Each row was made from one walk, in order. Every step used is in the known rows, and no mark comes twice. Write each row's walk.
In the rows, 128 means zero.
Known rows:
zitik, fenupup, mibad, reta, lene, pegufe: [155 115 151 122 103 165 172 161  51 158 161  89 111 146  79 124 185  19
 108  21 121]
zitik, fenupup, menev: [153 126 149 134 125 112 158 128 109 115 105 104 125 117 122 111 119 102
 103 141 109]
lene, pegufe, fenupup, mibad, reta: [167  86 113 133 107 157 163 128 123 149 112  80  85 128  70 153 170  40
 100  55 155]
reta, menev: [136 137 114 129 127 117 112 121 138 100 100  99 125 128 149 143  95 131
 127 144 118]
reta, lene, garun: [116 120 145 118 123 139 139 165  91 149 169 150 168 155 110 140 114 119
 158 121  93]
fenupup, mibad, reta: [119  94 153 126 112 161 160 137 103 131 132  91 115 137 128 133 178  57
 110  99 139]
menev, rufabik: [116  87 167 102 144 135 121 134 130 152 120 135 129  94 121 101 148 148
 129 130 140]
zitik, fenupup, mibad, reta, menev, rufabik: [127  76 189  98 141 152 154 132  83 132 109  55  95 105 141  92 168  45
  99 112 133]
fenupup, menev: [142 114 136 138 110 118 140 133 142 109  92 115 145 113 123 138 116 137
 117 147 118]
mibad, reta, lene, pegufe: [149 117 130 123  94 160 150 161  92 149 136 129 142 152  86 158 163 103
 141  36 127]
reta, lene, pegufe, fenupup, menev: [195 102 120 151  84 110 154 151 141 142 100 132 128  95  57 150 122 130
 120  70 125]
zitik, fenupup: [140 140 142 123 143 123 145 124  97 133 142 117 107 131 125 101 131  91
 115 121 119]
reta, mibad, fenupup: [159 128 136  81 144 136  71  83 112 148 127  84 136 166 122 110 150  63
 118 136 126]
zitik, fenupup, mibad, reta, menev, pamud: [125  95 148 119 162 145 169 140  66 122  85  62  93 132 180 125 115  54
 102  85 156]
fenupup, mibad: [124 112 136 132 121 141 134 133 119 131 139 101 116 118 124 120 147  81
 108 119 131]
pegufe, fenupup: [156 108 127 141 126 109 148 117 147 141 120 134  98 101 107 122 130 122
 120 122 146]
lene, garun: [110 123 121 111 143 144 127 137 113 133 145 124 152 166 120 148  99 110
 146 154 102]
lene, pegufe, fenupup, mibad, reta, menev, pamud: [162  75  96 130 143 147 155 134 118 134  55  64  83 121 124 176 104  74
 104  48 180]
reta, mibad: [157 130 125 107 125 125  82 109 124 136 114 108 132 157 127 123 138  97
 118 131 130]
pegufe, fenupup, mibad, reta: [148  74 151 139 110 143 179 127 121 144 122  96  87 111 108 127 180  51
 102  93 157]
fenupup, mibad, reta, lene, pegufe: [144 103 138 126  88 172 155 167  82 150 148 101 130 144  82 150 181  56
 120  27 130]
menev, reta: [125 158 106 148 116 118 115 149 116 145 130 120 133 153 113 134 125 133
  94 148 139]
zitik, fenupup, mibad, reta: [131 107 167 123 127 155 177 133  72 137 143  78  98 139 125 105 181  21
  97  93 132]

Write each row's walk:
[155  71 174 145  89 139 191 156 100 160 149 123 102  97  98 118 193  60
 115  58 147] | pegufe, fenupup, mibad, reta, lene
[163  55 137 108 122 153 139 127 134 144  77  56  83  95  86 141 157  64
 102  73 157] | lene, pegufe, fenupup, mibad, reta, menev, rufabik
[112 150 121 139 111 130 126 185  78 166 171 143 173 181  93 146 111 123
 124 141 104] | menev, reta, lene, garun
[133 120 129 125 118 139 138 125 121 100  91  88 124 146 155 155 124 107
 130 125 127] | mibad, reta, menev
[172 121 135 176  75  85 160 170 126 154 111 142 134 101  78 129 131 145
  88 128 137] | pegufe, fenupup, menev, reta, lene
[111 102 162 114 113 161 163 170  75 149 162 142 168 172 113 152 144  94
 159 100 103] | mibad, reta, lene, garun
[191  84 136 147  74 129 181 156 123 144  91 122 128 112  60 162 154 105
 122  48 133] | mibad, reta, lene, pegufe, fenupup, menev
[129 103 138 126 112 152 144 131 111 102 103  61 114 137 150 147 144  61
 110 115 129] | fenupup, mibad, reta, menev
[172 104  97 138 116 137 137 123 139 147 121  90  86 111  67 141 138  63
  98  76 147] | lene, pegufe, fenupup, mibad
[177 157 123 134 112 100 101 129  94 141  93  76 134 172 104 113 127  77
  59 165 122] | zitik, fenupup, menev, reta, mibad
[143 142 124 131 118 119 115 127 116 137 103  85 152 149 105 130 126 107
  83 174 123] | mibad, fenupup, menev, reta
[163 151  98 159  75 118 124 181 109 145 111 120 161 145  61 163 117 141
  94  96 117] | fenupup, menev, reta, lene, pegufe
[149 140 146 137  96 114 128 155  95 153 132 111 167 136  94 121 141 116
  97 139 114] | mibad, fenupup, menev, reta, lene
[173 114 145  91 128 125  82  88 124 127  90  72 151 153 117 120 138  73
 108 155 115] | reta, mibad, fenupup, menev
[174 131  97 164  83 124 138 171 106 182 150 110 104 125  41 139 151  79
  77  63 149] | menev, reta, lene, pegufe, fenupup, mibad
[177 100 119 143  95 133 150 151 118 164 148 117 101  99  57 131 154  73
 110  43 139] | reta, lene, pegufe, fenupup, mibad
[157 157 112 103 132 127  58 104  99 166 127  76 141 192 107 117 148  67
  84 157 137] | menev, reta, mibad, fenupup
[135  66 167 129 104 155 189 164  85 166 165 120 128 136  88 139 165  42
 132  86 122] | pegufe, fenupup, mibad, reta, lene, garun
[194 125 109 152  96  87 104 123 144 148  72  94 125 143  87 134 126 107
  64 164 148] | pegufe, fenupup, menev, reta, mibad
[167 151 109 131  92 128 110 156  96 158 122  96 167 154  57 149 130 106
  95 101 113] | mibad, fenupup, menev, reta, lene, pegufe
[144  43 175 114 125 139 155 124 132 140  88  72  85  75 122 115 168  74
 103 112 157] | pegufe, fenupup, mibad, reta, menev, rufabik
[139  85 189 108 142 118 149 136 113 138  99 111 125  83 115  85 139 121
 107 143 121] | zitik, fenupup, menev, rufabik
[117  63 176 102 127 158 136 136 113 126  95  68 116 103 144 121 166  80
 111 116 139] | fenupup, mibad, reta, menev, rufabik
